Known rows, with every step that occurs:
C -> S -> Y: [  0 -11 -36   8 -23  -3  32   9  -6 -12 -29   8  37 -33 -84  -9  62 -17
 -38   3  58 -33 -29 -72]
R -> Y -> C -> S: [-11 -15 -14  35 -41  12  52  13   8   3 -20   9  40  -2 -34 -39  71 -22
 -32 -48  20 -11 -15 -14]
S -> Y -> G: [ -5 -50 -66  24  -2 -34   1 -16 -44   5 -13 -23  49 -62 -42   9  -8  10
 -55   8  59 -35 -17 -51]
E -> F: [ -3 -11 -62  31  -9  14  45 -10 -10   1  18   0  44 -12 -51  12   8 -17
 -63 -53  75  -9  -7 -25]
F -> C -> S: [  43    8  -20   26  -36    4   48  -37   20   11  -44    7   19   -7
 -103  -11   50  -40  -42    5   11  -14   -6  -23]
G -> C -> E -> F: [-22 -46 -58  -8  34  17  53  54 -34   8   8  31  53   7 -58   3  46 -56
 -69 -66  61 -23   9 -21]
G -> C -> S -> Y -> R: [ 15   0 -59  -9 -13 -32   5  64  -4   9 -32  22  27 -13 -81 -53   7 -52
 -65 -13  41 -14 -33 -49]
M -> C -> S: [ 35  10 -40  55 -54 -16  40  10  -2  11 -29   0  15  11 -63  11  34 -43
 -41 -26  54 -11   8 -13]
F -> C -> E: [ 34 -49 -25  15  19   1  33  -2 -11  12 -46  12  39 -16 -58  17  57 -32
 -57 -21 -12 -23   3 -20]
U -> C -> S -> Y -> G: [  8 -40 -68  33 -19 -22  39   3 -42  10 -21 -22  52 -48 -73   1  14 -18
 -50  34  80 -33 -12 -68]
R -> Y: [-31 -20 -45  42 -31  -6  35 -22 -23   0 -26 -15  61 -43   5  -3  12   9
 -46 -47  45  -6 -14 -30]
R -> Y -> C -> E: [-22 -71 -20  28  15   2  40  50 -20   3 -22  21  60 -11  13 -12  75  -8
 -49 -72  -3 -19  -7 -13]
F -> S -> Y -> G -> C: [-26 -49 -68 -13  -1 -33  -2 -22 -48  18 -33 -12  39 -12 -28 -19 -56 -17
 -55  -6  66 -28   8 -49]
C -> E -> F -> S -> Y: [-10 -45 -76 -11  19 -13  38  -4 -12 -13 -17  -3  42 -21 -41   5  24 -31
 -54 -49  85 -35 -15 -90]
Y -> C: [  8 -37 -21  34 -14  14   8   0  -3   8 -10  22  35  18 -12 -12  21  12
 -46 -50   0 -17  -4   7]
M -> C -> S -> Y -> G: [ 22 -28 -56  35 -27 -52  16   6 -26  13 -31 -25  30 -40 -67  -1  20 -24
 -44   0  76 -32 -11 -48]
S -> C -> E: [  3 -66 -52  12  11   4  33  43 -39   7 -19  -5  43 -14 -47  57  28 -55
 -62  -8  10 -25  23 -18]
M -> C: [ 38 -16 -45  58 -35 -27   7  -7 -17  14 -34  -5  27  10 -12  30  -8   2
 -49 -52  52 -16  10  -8]
S -> Y: [ -8 -31 -49  13  -3  -9   4  -4 -15  -9 -31   2  46 -39 -42   1  28  24
 -43 -22  53 -35 -30 -63]
K -> C: [ 10 -14 -42  27 -17  -1  40  -5 -32  -2 -11   6  36  15 -46  -5 -25 -34
 -54  11  51  12   6 -27]
R -> Y -> S -> C: [ -2 -32 -49  32 -33  -8  14 -26 -25  25 -40 -45  49 -14  -3  22 -45 -24
 -43 -58  16  10 -15 -23]
G -> C: [-19 -23 -39   6  -7  15  16   5 -33  15 -22  22  41  14 -35  -7  -8 -12
 -55 -30  31 -16  11   1]
E -> F -> C -> S -> Y: [  26   -5  -35   -5   -6   -2   32  -17   27   -1  -38   11   25  -28
 -108  -33   80  -25  -45  -24   65  -34  -35  -89]
G -> C -> B: [-15 -22 -25  -1 -35   1  49 -19  10  20  -8  33  28  11 -81   4  -4 -49
 -66 -39  50  -1  -1 -15]
K -> C -> E -> F -> S: [  2 -31 -75   3   6  -5  83  -4 -27  -9   1  -4  30  28 -44   4 -24 -85
 -63 -28  80   5  19 -54]
Y -> R: [ 34  -4 -74  39 -25 -28  14  20  -6  10  -9  -3  35 -15 -41  -4 -45 -31
 -74 -18  17  10 -16  -2]
U -> C: [ 18 -28 -58  56 -22  16  44 -14 -33   9 -22  -2  60  -8 -24  26 -15   8
 -54 -10  51 -11   5 -29]
G -> C -> E -> F -> S -> Y: [-25 -49 -74 -34  27  -8  29  15 -22  -8 -23  13  41   2 -38 -16  16 -35
 -55 -58  86 -40  -5 -83]
M -> C -> E -> F -> S: [ 22 -33 -78  27 -10 -22  51  -4 -15   1 -11 -11  27  25 -23  26 -13 -59
 -60 -74  79 -14  21 -38]
Y -> S -> C -> E: [ 21 -62 -50  17   8  -3  26  24 -38  19 -25 -17  45  -2 -46  53   1 -62
 -51 -31 -11  -8  -2  -7]

Rows:
[  4 -59 -66   2  -7  -5  44   8 -28   4 -24 -19  29   7 -34  51 -16 -71
 -56  -7  15 -18  35 -27] | F -> S -> C -> E
[ 10 -41 -95  25   0  12  81 -11 -29   2  -4  -7  46  14 -27  25 -19 -58
 -62 -42  80  -9  19 -55] | U -> C -> E -> F -> S
[ -6 -42 -44  -3  -2  -6   4 -18  17  -5 -11  11  25  19 -11 -33   8  13
 -43 -75  57 -34 -20 -67] | E -> F -> S -> Y -> C
[ -3 -55 -71   5  18  10  47  43 -29   7  10  -3  43  -8 -62  42  38 -62
 -72 -47  57 -23  14 -31] | S -> C -> E -> F
[ -4 -63 -50  20   2 -12  36  27 -39  18 -36 -25  56 -18 -14  34  11 -53
 -50 -55   2  -4  -6 -19] | R -> Y -> S -> C -> E
[ 13 -17 -16  35 -37  14  40  18   6   7  -6  22  23  19 -67 -23  62 -34
 -37 -22   7 -13  -1  -3] | Y -> C -> S
[-10 -67 -41  -3  43   6  28  57  -7  -2   2  36  49  -5 -39 -16  86 -11
 -57 -83  47 -41 -21 -52] | S -> Y -> C -> E -> F
[  0 -74 -37  -5  25 -13  20  30 -12  -7 -30  21  35   7 -14  -3  49 -16
 -39 -48   7 -41  -8 -57] | F -> S -> Y -> C -> E
[  5 -68 -26  22  20   6  26  46 -20   5 -12  32  43   9 -23   5  66 -23
 -53 -48 -18 -28   3   5] | Y -> C -> E
[ 36 -11 -39  23  -5   1  25 -47  16  12 -25   6  32  -5 -63  -4  20 -11
 -62 -52  41 -13 -14 -28] | E -> F -> C
[  6 -14 -25  16 -40 -12  73 -30   9   4  -2  15  22  11 -94   6 -19 -68
 -64  -1  67  22  -3 -39] | K -> C -> B
[ 10 -53 -69  10  18   3  46  27 -28  14   6 -15  45   5 -64  44   9 -77
 -61 -68  38  -6  -9 -23] | Y -> S -> C -> E -> F
[ 24 -31 -54  27 -29  -3  11 -22 -25  25 -21 -33  34   8 -41  40 -57 -35
 -48 -33   5   1 -11  -8] | Y -> S -> C
[  3  -5 -35  -3 -14  -9  43  20 -16 -13 -27  14  31 -10 -92 -33  46 -42
 -38  25  76 -16 -23 -85] | K -> C -> S -> Y
[  7 -28 -70  12 -46  -2  21 -45 -16  12 -27 -34  19  17 -26  44 -75 -44
 -56  -3  37 -15  31 -37] | F -> S -> C
[-23 -54 -60  13   1  -3  60  -2  -3  -1  -6   1  45  10  12 -17  19 -43
 -53 -94  53 -10   6 -43] | R -> Y -> C -> E -> F -> S
[ -6 -43 -10  11 -21 -11  27 -13  43   6 -12  36  26  -3 -61 -13  43   4
 -51 -59  39 -21 -32 -51] | S -> Y -> C -> B
[ 51   7 -64  31 -33 -58   1  56  12   6 -41  -2  19 -14 -63 -28   9 -38
 -59 -26  54 -16 -29 -48] | M -> C -> S -> Y -> R
[ -1 -29 -60  21 -18 -29  26   0 -30   3 -12 -23  38 -60 -82  -4  26 -24
 -48  26  61 -31 -19 -56] | C -> S -> Y -> G
[ -4 -25 -37  25 -58 -19  50 -48  16  28 -22 -26  34 -16 -52  33 -39 -59
 -55 -63  38  20 -23 -28] | R -> Y -> S -> C -> B
[ -2 -16 -44  49 -31 -12  27 -42 -23  12 -32 -32  61 -27   5  -2 -21  -5
 -33 -75  20  12 -42 -13] | R -> Y -> S
[ -1 -47 -32   5 -11 -12  -9 -26   8  -4 -31  13  24  16  -1 -31   1  23
 -37 -49  28 -33 -14 -57] | F -> S -> Y -> C
[-14 -56 -44  -2  26  11  38  54 -47   9 -24  32  48   3 -42   8  44 -45
 -57 -33  10 -24  17  -5] | G -> C -> E
[-20 -11 -33 -19  -9   4  21  30 -14  -2 -38  27  35  -9 -82 -34  59 -19
 -40  -8  56 -39 -17 -60] | G -> C -> S -> Y
[ 30   5 -70  14 -24 -40  17  49   8  -1 -24   2  28 -35 -83 -35  16 -43
 -60   1  39 -12 -39 -50] | C -> S -> Y -> R
[  3 -28 -85   1 -33   5  36 -43  -8   8  -4 -32  20  22 -41  34 -64 -54
 -63 -32  68 -10  28 -45] | E -> F -> S -> C
